Known rows, with every step that occurs
remop/liki/rola: [-2.57 -0.37  4.31 -0.62 -0.51 -2.01 -3.73 -1.23 -0.15 -6.05 -2.27  3.69
  6.54 -2.89 -0.52 -1.86 -0.42  2.29 -1.17  2.35 -1.97 -1.88]
rola/sukol: [ 0.24 -0.29  3.65 -1.45  0.26 -1.53 -3.54  0.42 -0.29 -0.94 -2.45  1.85
 -3.73 -0.60 -2.12 -2.30 -2.98 -2.16 -2.38  0.56 -0.07 -2.49]
tirik/rola: [ 4.22 -0.66  2.92 -2.40 -1.30 -0.63  0.52 -2.73  3.08  0.80  0.71  3.58
 -0.80 -0.52  1.09 -2.05  0.63 -2.59  0.21 -2.31 -2.69 -3.31]
nume/rola: [ 3.40  0.12  2.41 -1.79 -2.47  4.10 -1.43  1.35  0.08 -1.83 -3.33  1.55
  1.33 -0.51  0.15 -3.84 -1.47 -1.33  0.58 -0.81 -0.84 -0.77]
remop/tirik/rola: [ 3.18  0.24  1.41  0.86 -2.01  0.46  2.93 -3.12  4.51  0.03  1.18  3.66
  1.54  0.94  1.74  0.73  2.56 -3.93 -2.14 -3.90 -0.49 -0.22]
nume/rola/tirik/liki: [ 7.96  0.98  5.24 -4.87 -3.10  3.09 -0.89 -0.03 -3.19 -0.15 -1.42  0.28
 -0.41 -3.16  3.74 -1.95 -3.05 -1.43  2.90 -1.30 -1.67 -0.38]
nume/rola/remop/tirik/liki: [ 5.02  1.06  1.87 -1.81 -1.25  2.79  0.34  0.34  0.15  0.95 -0.44  1.86
  1.09 -1.02  2.55 -1.04 -0.56 -3.66 -3.33 -3.06 -4.09  2.92]
sukol/rola: [-1.26 -0.69  2.45  1.62  1.01 -0.69 -4.77 -0.10  2.38 -3.44 -2.33  2.93
  0.59 -1.35 -0.85 -0.03  1.57  0.67  1.96  0.09 -2.34  0.56]
nume/rola/remop/liki: [ 1.38 -3.57  0.49 -4.33 -1.26  0.60 -3.01  1.09 -2.68 -0.80  0.41  3.74
  1.12 -0.58 -1.95 -2.52  1.47  2.19 -0.93 -1.73 -2.34 -1.41]
sukol/rola/remop/tirik: [-2.49 -1.29 -0.25  2.26  1.88  0.58 -1.69  0.41  1.28 -3.17 -0.28  3.24
  0.26  1.34 -1.63  3.50  3.69 -0.25 -2.81 -2.22 -3.89  4.30]
remop/nume/rola: [ 2.39 -1.69  0.87  0.00 -3.50  5.96 -1.74 -0.38 -0.10 -3.58 -1.06  1.73
  1.43  1.12  1.73 -1.88 -0.63 -1.99  2.51 -1.25  0.37  0.71]
sukol/rola/liki: [-1.60 -1.11  3.20  3.98  0.02 -2.58 -6.07  2.69 -0.74 -5.42 -1.48  1.74
  1.26 -1.92 -2.21 -2.27 -0.38 -1.77  1.61  0.15  0.17  2.29]
tirik/remop: [-0.96 -0.66  0.65  0.03 -1.03 -2.65  2.09 -0.94  2.22 -3.57 -2.62  0.30
 -1.23 -0.88 -0.34 -1.79 -2.39 -3.45  0.10 -0.77 -0.53 -4.34]
rola/remop: [-1.26 -2.35  1.21 -4.14  1.72 -0.86 -1.67  0.87 -2.22 -1.90 -0.90  2.41
 -2.70 -0.26 -2.32 -0.87 -0.14 -0.27 -1.79  0.49 -5.01 -1.93]
remop/tirik/rola/sukol: [ 4.50  0.46  2.91  0.28 -1.12 -0.30  0.13 -2.02  3.65  1.92  1.07  3.72
 -2.99  1.73 -0.46  0.03  0.22 -5.12 -4.72 -4.12  0.16  0.04]
sukol/rola/remop/nume: [-2.24 -4.35 -0.41  0.50  1.76  1.57 -4.80 -1.07 -0.15 -4.19  1.65  3.64
 -2.16  1.48 -0.88  2.72  2.61  0.45  2.01 -1.27 -4.63  2.25]
remop/liki/tirik/rola/nume: [ 4.62 -2.88 -0.21 -2.87 -2.13 -0.73 -4.17 -6.43 -1.43  0.25  3.88  0.47
 -0.81 -0.91 -0.10 -1.57 -1.63 -0.53  2.15 -2.33  1.28 -3.70]
nume/rola/tirik/remop/liki: [ 2.66 -2.81  1.09 -2.69 -4.13 -0.47  1.09 -0.72 -2.26 -3.32 -0.32  0.93
  0.87 -0.62  0.19 -0.78 -0.46  0.90  2.62 -2.87  2.54 -3.27]
remop/nume: [-2.67 -2.50  0.70  0.64 -1.37  1.55 -1.33 -2.46  0.21 -5.03 -0.29  2.02
  0.82  0.46  1.34  0.34 -0.12 -1.44  2.33  0.75  0.33 -1.05]
liki/tirik/remop/rola/sukol: [ 0.68 -0.70  0.66  0.42 -1.22 -2.56 -4.52  0.82 -0.41 -0.62  3.51  0.29
 -7.61  2.11 -1.09 -1.27 -2.01 -3.43 -3.35 -1.13  0.03 -1.06]
nume/rola/liki/tirik/remop: [ 1.93  0.79  0.07 -2.05 -2.97 -1.23 -2.89  3.10 -2.29 -4.55 -0.59 -2.22
 -1.48  0.20  0.59 -4.19 -5.85 -4.62  0.89 -1.89  2.09 -0.53]
sukol/rola/tirik: [ 0.37 -1.60  3.35 -0.54  0.23  0.40 -3.54 -0.27 -2.14 -4.59 -1.25  1.53
 -1.46 -0.82 -0.46  2.69  1.31  2.43  4.24 -0.19 -0.97  0.61]
tirik/remop/rola: [-0.36 -2.30 -0.29  3.91 -2.15 -1.72  0.21 -0.25  1.75 -2.85  2.16  1.46
 -2.58  0.50 -0.49 -1.43  1.73 -3.44 -1.46 -1.36 -1.15 -1.87]
liki/rola/remop: [-1.20 -0.54  3.41 -2.85  2.90 -0.15 -3.29  0.74 -2.45 -4.71 -1.71  2.91
  0.03 -0.59 -2.26 -1.18 -1.56  0.13 -3.43  1.19 -8.04 -0.18]
remop/nume/rola/liki/tirik: [ 0.71 -0.47  0.62 -1.47 -3.42  2.18 -6.88  2.44 -4.67 -5.81  1.35 -1.07
  0.54  1.00  1.53 -3.09 -4.24 -2.88  2.89 -0.47  3.21  2.96]

Rows
[ 0.51  0.55  5.40 -2.16 -0.03  0.92 -2.20 -0.27 -4.28 -7.21 -2.77  1.25
  1.24 -1.28  0.05  0.85 -2.40  1.45  0.99  1.92 -2.50 -0.68] : liki/rola/tirik
[-0.77 -3.48  1.00 -0.03 -1.44 -3.69 -1.26 -1.82 -0.44 -4.37  0.62  1.82
  0.17 -1.36 -0.61  2.15  1.71  2.40  3.69 -2.11  1.53 -2.59] : sukol/rola/tirik/remop/liki
[ 4.63  0.60  4.76  1.03 -0.11  1.41 -4.09 -4.82 -1.33 -3.57 -2.77 -0.42
  2.83 -3.98  0.65 -3.15 -5.49 -2.75 -0.09  1.37 -3.36 -1.17] : tirik/liki/rola/nume
[ 2.90 -0.15  3.00  1.15 -2.88  1.22 -3.23  4.03 -3.06 -4.05 -2.55  0.60
  1.83 -1.44 -1.42 -5.61 -3.16 -4.06  0.42 -0.70  1.66  1.37] : nume/rola/liki
[ 1.39  2.04  2.79  0.68 -1.68 -0.64  1.25 -2.02  2.54 -0.89 -1.64  1.42
  3.36 -2.60  3.77 -0.25 -1.02 -3.66 -1.84 -0.81 -0.87  0.77] : remop/tirik/liki
[ 5.55 -0.16  4.37 -2.98 -0.45 -1.23 -2.08 -1.67  2.37  2.59  1.08  3.58
 -5.01  0.42 -1.05 -2.33 -1.45 -3.86 -2.65 -2.75 -1.61 -3.05] : tirik/rola/sukol
[ 1.73 -2.96 -2.70  3.47 -2.07  0.48 -3.21 -3.65 -2.01 -2.75  3.50 -2.26
 -4.31  0.99 -1.26 -1.07 -2.13 -3.38  0.35 -1.05  0.86 -1.84] : liki/tirik/remop/rola/nume
[-3.02 -1.87 -1.25  0.50 -2.37 -1.86 -2.74 -0.50 -1.86 -7.44  2.15 -1.44
 -1.40  1.44  1.53 -0.47 -4.19 -4.51  3.00 -0.83  3.15 -0.19] : rola/liki/tirik/remop/nume
[ 3.43 -1.34  0.75 -8.14  1.17 -1.08 -3.09 -0.84 -1.25  1.32  3.95  2.60
 -5.21  1.07  0.13 -0.47 -0.13 -0.76 -1.19 -2.29 -6.25 -1.73] : liki/tirik/rola/remop
[-3.52 -0.98  0.68 -4.79 -1.43 -3.52 -5.27 -0.75 -2.02 -3.23  0.61  1.08
  1.94 -1.71  1.07 -0.96 -1.24  2.78  1.23  1.73  1.63 -2.93] : remop/liki/tirik
[ 0.79 -1.70  2.60  2.36 -0.84 -0.94 -4.90  0.88 -0.53 -0.15  2.03  2.85
 -5.08  0.69 -2.32 -2.04  0.80 -2.22 -3.98 -0.08 -0.58 -0.22] : remop/rola/sukol
[ 1.36  0.45  2.19 -1.43  0.23 -0.73  0.84 -1.07  0.40  0.11 -0.16  1.96
  0.67 -1.70  2.04  0.61 -0.30 -3.29 -3.40 -1.72 -4.40  1.42] : rola/remop/tirik/liki
[-2.10  0.38  1.75 -0.12  0.26 -2.87 -9.11  2.70 -2.54 -5.50  0.31 -0.05
 -0.36 -1.04 -0.59 -1.58 -2.29 -0.64  2.21  1.04  0.72  2.66] : sukol/rola/liki/tirik
[ 3.68  1.39  3.34  3.68 -0.49  2.52 -2.05 -5.23 -0.09 -4.12 -2.18 -0.45
  4.62 -2.88  1.28 -1.15 -4.08 -3.96 -2.01  0.06 -1.86  1.34] : remop/tirik/liki/rola/nume
[ 5.51 -1.78 -0.11  3.02 -2.05  2.60  1.38 -6.56  1.88 -0.19  1.10  0.88
  0.28  0.63 -0.46  0.22  0.21 -5.00 -1.00 -3.94  0.86 -0.80] : remop/tirik/rola/nume
[ 0.72 -2.38  1.15  2.53 -1.23 -0.80 -2.51 -5.01 -0.78 -6.03 -1.54 -0.15
  3.50 -2.11 -2.24 -2.02 -3.57 -1.10 -0.20 -0.07 -0.03 -3.47] : tirik/remop/liki/rola/nume
[-2.46 -4.31  0.39 -1.81  1.52 -3.02 -5.43 -0.08 -0.67 -1.96  1.06  4.89
  0.65 -1.66 -2.90  0.50  3.88  4.10  0.02 -0.88 -3.92 -0.34] : sukol/rola/remop/liki
[ 3.55 -0.97  3.49  0.39 -1.80 -2.63 -1.56  0.40 -0.17 -1.97  1.23  2.49
  0.01 -1.30 -0.84 -4.04 -1.29 -5.11 -0.09 -2.19 -0.19 -0.99] : tirik/rola/liki
[ 0.32 -1.83 -0.58 -7.37 -1.12 -0.10 -6.17  1.39 -4.35 -1.50  1.90  1.56
 -0.31 -0.06 -0.26 -1.60 -0.77  3.24 -0.10 -0.61 -1.64 -0.64] : nume/rola/remop/liki/tirik
[ 6.91 -0.56  4.16 -3.36 -3.69  4.75 -1.38 -1.72 -3.04 -1.62  0.39  0.50
 -0.06 -1.52  4.88 -0.38 -2.44 -1.61  4.52 -1.56 -0.69  0.67] : remop/nume/rola/tirik/liki
[ 2.18 -4.08 -1.47  5.88 -2.30  0.65 -0.97 -3.87 -0.62 -2.47  2.00 -0.95
 -3.24  0.16 -2.22 -1.71 -0.53 -4.15 -0.19 -1.62  0.55 -2.41] : tirik/remop/rola/nume
[ 1.85 -3.99 -0.43  5.07 -1.73  2.17 -3.36 -3.41 -2.19 -2.21  2.07  0.01
 -1.90 -0.26 -2.48 -1.87  0.57 -2.12 -0.22  0.18  0.19 -1.01] : remop/rola/nume
[ 4.30 -0.96  4.49 -0.58 -2.24 -0.13 -1.90 -1.20 -3.10 -0.33  2.68  1.14
 -2.10 -2.43  2.94 -0.17  0.53 -1.00  1.08 -0.16 -2.32 -0.08] : remop/rola/tirik/liki
[-2.71 -1.87 -1.01  2.52 -1.31 -1.73 -5.35 -0.28 -0.18 -7.40  2.55 -0.49
 -1.57  1.28  0.99  0.86 -2.30 -3.20  4.19 -1.65  2.07  2.13] : sukol/rola/liki/tirik/remop/nume
[ 2.32 -0.75 -1.26 -1.94 -3.95  4.02 -1.74 -0.26 -0.05 -4.11  0.66 -0.68
 -1.05  2.54  3.00 -1.35 -3.33 -3.16  3.22 -2.49  1.28 -0.15] : liki/tirik/remop/nume/rola
[-0.71 -3.23  0.95 -2.12 -2.41 -3.61  1.53 -2.12 -2.04 -4.18  0.25  0.92
  0.15 -1.23 -0.21  0.88 -0.33  1.23  2.38 -1.20  2.53 -4.79] : rola/tirik/remop/liki
[ 3.93 -0.50  2.83 -5.79 -1.34 -3.52 -5.50 -2.09  0.40  2.39  3.78  3.23
 -3.92  0.44  0.25 -1.49 -1.50 -0.64 -1.64 -2.26  0.62 -2.90] : remop/liki/tirik/rola/sukol
